What can hang from each mark
natug: zigu
vela: natug revasa
nibe: natug
kosos: lotuk numan zigu
revasa: lotuk numan vela
zigu: kosos natug
lotuk: kosos revasa

Each row was made from one small tree. The marks that hang from a mark follow it in brackets, in alphabetical order. Every link used is in the known rows. Write each row's tree.
In the rows, zero is written as 128.
Known rows
lotuk(kosos(numan zigu(natug))): [145 174  97 117 132 188 160 127  96 117  85 106 138 115 154 108 147 184
 118 111 192 115 130 133]
lotuk(kosos(zigu(natug)) revasa): [148 202 114 133 129 150 145  74  93 149 119 120 117 139 122 156 171 164
 122 121 189 116 154 162]
kosos(lotuk(revasa(vela)) numan zigu): [145 139  88 158 157 163 173 147 123 109 118 151 128 121 169 153 121 156
 136  94 167  92 102  91]
lotuk(kosos revasa(numan)): [130 192  86  99 122 130 197  88  93 151 136 131 112 163 159 144 178 124
 142 100 205 114 138 181]
vela(revasa(lotuk)): [ 87 159  92 113 126 105 147  72 130 124 135 131 105 121 168 129 163 148
 126 107 163 113 127 106]
revasa(lotuk(kosos) vela(natug(zigu))): [130 105  94 156 190 154 136  37 110 141 116 104 143 139 178 127 165 161
 111  83 179 108 149 126]
lotuk(kosos(zigu) revasa(vela)): [151 200  97 154 133 171 163  49  98 143 137 131 100 141 152 151 172 150
 128  87 174  88 131 164]
lotuk(kosos revasa): [124 217  80 134 101 137 151  76 104 160 130 127 111 149 144 149 185 137
 151 116 191 120 145 180]
nibe(natug): [115 217  75 120  95 149 138  87 135 162  94  99  84 135 142 120 184 163
 125 127 171  98 113 113]
vela(natug(zigu(kosos))): [147 113 115 135 144 174  93  92 132 166 104  99  99 112 134 137 189 168
 111 104 191 141 139 129]
natug(zigu(kosos(lotuk numan))): [139 102  93 132 124 174 130 187 137 115  96 127 148 105 157 112 137 167
 136 102 175 136 106  98]
vela(revasa): [119 193  89 120 104 141 126  82 136 148 138 124  80 111 159 129 190 162
 129 109 179 113 128 120]
nibe(natug(zigu(kosos))): [137 171 104 131 104 177 119 101 139 167  93  95  97 128 133 125 182 162
 113 119 164 122 123 122]
lotuk(revasa): [108 212  93 125 100 131 148  83 130 170 125 125  95 139 140 160 197 145
 136 125 181 110 118 142]
vela(natug(zigu(kosos(numan))) revasa): [164  85 107 144 169 166 111 151 134 143 113 124 105  96 173 143 143 153
 125  98 200 164 164 112]
natug(zigu(kosos(lotuk))): [137 117 103 132 112 166 105 131 140 132 115 123 127 112 130 118 167 170
 124 104 166 127 112 113]
kosos(numan): [104 185  77 108 104 169 159 137 131 135  88 111 115 115 174 112 176 168
 136 116 187 106  95 112]
lotuk(kosos(numan zigu) revasa): [140 188  87 142 126 172 176 146 102 130 108 140 115 128 158 148 143 146
 158 118 190 111 128 161]
zigu(natug): [112 199 102 102 105 143 131  65 123 156 102  92 120 126 136 120 200 185
  99 118 185 114 122 113]
lotuk(kosos(numan) revasa): [126 199  70 133 112 143 176 132 103 143 113 133 132 143 172 141 156 131
 160 116 197 128 140 168]
nibe(natug(zigu)): [120 195  89 140 108 182 125 104 151 178  94  94  94 131 144 125 193 173
 121 139 174  94 112 103]
natug(zigu): [109 179 101 129 102 189 122 100 148 169 109 102 108 116 145 124 216 183
 124 127 178  92 101 117]
revasa(lotuk(kosos(zigu)) numan vela): [123 132 103  97 167 159 214  44  87  94 126 122 124 146 183 108 149 157
 106  58 167  68 101 134]
kosos(lotuk(revasa) numan zigu(natug)): [141 145 103 135 152 139 160 171 121 116 101 144 145 117 141 155 119 167
 127 129 181 120 126  87]

Which tree is each row?
[148 181 102 108 136 157 196 100  92 137 133 139  93 148 148 151 168 142
 140 103 195  95 127 174] | lotuk(kosos(zigu) revasa(numan))
[148 134  92 141 118 157 109 134 143 143 101 115 118 126 130 119 148 163
 122 116 157 131 123 100] | nibe(natug(zigu(kosos(lotuk))))
[118 136  86 132 156 174 196  89  94  85  99 124 145 126 195 105 127 161
 123  74 162  83 104 120] | revasa(lotuk(kosos(numan zigu)) vela)
[ 91 141  97  84 153 126 211  38 113 115 123 112 128 151 193 111 175 149
  97  63 167  76  87 104] | revasa(lotuk numan vela)
[116 160 111 110 141 140 154  60  93 108  99 110 142 130 140 115 152 178
 105 107 169 103 132 130] | revasa(lotuk(kosos(zigu(natug))))
[ 98 154  85  77 134 122 205  73  92 109 118 120 135 155 175 103 160 142
 128  87 191  99 114 150] | revasa(lotuk(kosos) numan)
[162 104 118 144 157 157  86  96 135 163 133 120  83 101 144 150 173 159
 114  97 190 156 168 126] | vela(natug(zigu(kosos)) revasa)
[126 128 105  93 160 134 193  90  94  92 144 149 102 128 176 119 131 144
 127  83 179  96 133 138] | vela(revasa(lotuk(kosos(zigu)) numan))
[118 143 101 108 153 150 179 116  90  92  82 113 162 125 165 110 122 173
 116 108 179 113 128 118] | revasa(lotuk(kosos(numan zigu(natug))))
[108 119  93 124 169  94 127  68 127 132 130 129  97 117 166 145 151 151
 124 106 180 132 155  99] | vela(natug revasa(lotuk))
[144 126  99 120 135 104 155 154 109 118 105 138 166 132 142 147 115 141
 125 102 186 170 146 113] | zigu(kosos(lotuk(revasa) numan) natug)
[135 147  88 142 137 151 163 187 129 115 109 158 120 115 150 154 120 157
 156 128 172 108 104 100] | kosos(lotuk(revasa) numan zigu)
[143 140 103 104 115 122 117  95 114 118 111 115 144 122 120 113 152 176
 101  94 170 149 132 110] | zigu(kosos(lotuk) natug)
[152 121  98 110 151 112 188  83 104 118 149 147 129 155 158 144 144 120
 115  52 177 125 121 130] | zigu(kosos(lotuk(revasa(numan vela))))
[137 192  70 148 133 153 189  90  96 139 124 125 139 150 190 135 155 129
 144  84 194 114 138 159] | lotuk(kosos(numan) revasa(vela))
[145 129 102 152 161 158  90 101 145 174 135 117  81 103 155 149 185 171
 121 120 193 126 159 105] | vela(natug(zigu) revasa)
[132 125  80 112 111 144 144 168 122  97  97 133 138 111 156 107 126 156
 138  91 174 142 105 107] | zigu(kosos(lotuk numan))
[140 164  93 151 164 127 139  40 119 174 131 116  94 143 158 171 187 143
 117  93 188 115 146 128] | lotuk(revasa(vela(natug)))
[127 169 110 110 131 183 154 136 122 124  77 106 122 103 150 121 160 193
 104 121 183 103 105  94] | kosos(numan zigu(natug))
[145 105 114 115 143 134 164 143 124 140 138 147 131 142 141 154 151 134
 130  97 187 134 123 129] | natug(zigu(kosos(lotuk(revasa(numan)))))
[160  64  94 143 167 165 110 181 134 124  91 123 141 102 154 129 125 167
 132 104 187 157 135  94] | vela(natug(zigu(kosos(lotuk numan))))
[125 137 104 122 110 192 142 151 135 138  91 110 129 109 163 116 170 165
 123 104 184 131 105 122] | natug(zigu(kosos(numan)))
[142 121  94 102 127 133 140 149 112 100  91 120 166 114 147 105 123 168
 111  93 181 156 127  96] | zigu(kosos(lotuk numan) natug)
[148 115  79 144 128 167 134 188 141 123  82 122 141 120 154 114 115 156
 134 115 167 139 118  88] | nibe(natug(zigu(kosos(lotuk numan))))
[174 160  98 166 177 162 142  46  92 154 131 125  91 138 147 168 161 152
 126  87 188 108 161 158] | lotuk(kosos(zigu) revasa(vela(natug)))
[135 152  93 132 117 187 143 156 137 148  77 101 116 123 161 120 152 155
 125 117 176 132 117 110] | nibe(natug(zigu(kosos(numan))))
[117  72 112 111 204 118 157  99 131 140 133 128 107 125 183 148 153 149
 112 100 193 117 147  91] | vela(natug(zigu) revasa(lotuk numan))
[148 118 112 138 197 155 169  70 124 182 137 115 104 151 173 172 190 142
 107  88 205 104 139 120] | lotuk(revasa(numan vela(natug(zigu))))
[129 169  81 150 132 122 150  77 126 140 141 138 126 144 153 152 163 146
 131  93 164 102 117 110] | kosos(lotuk(revasa(vela)))
[151 183 103 133 142 159 170 128  93 133 102 125 137 133 149 147 141 158
 130 121 198 126 150 149] | lotuk(kosos(numan zigu(natug)) revasa)
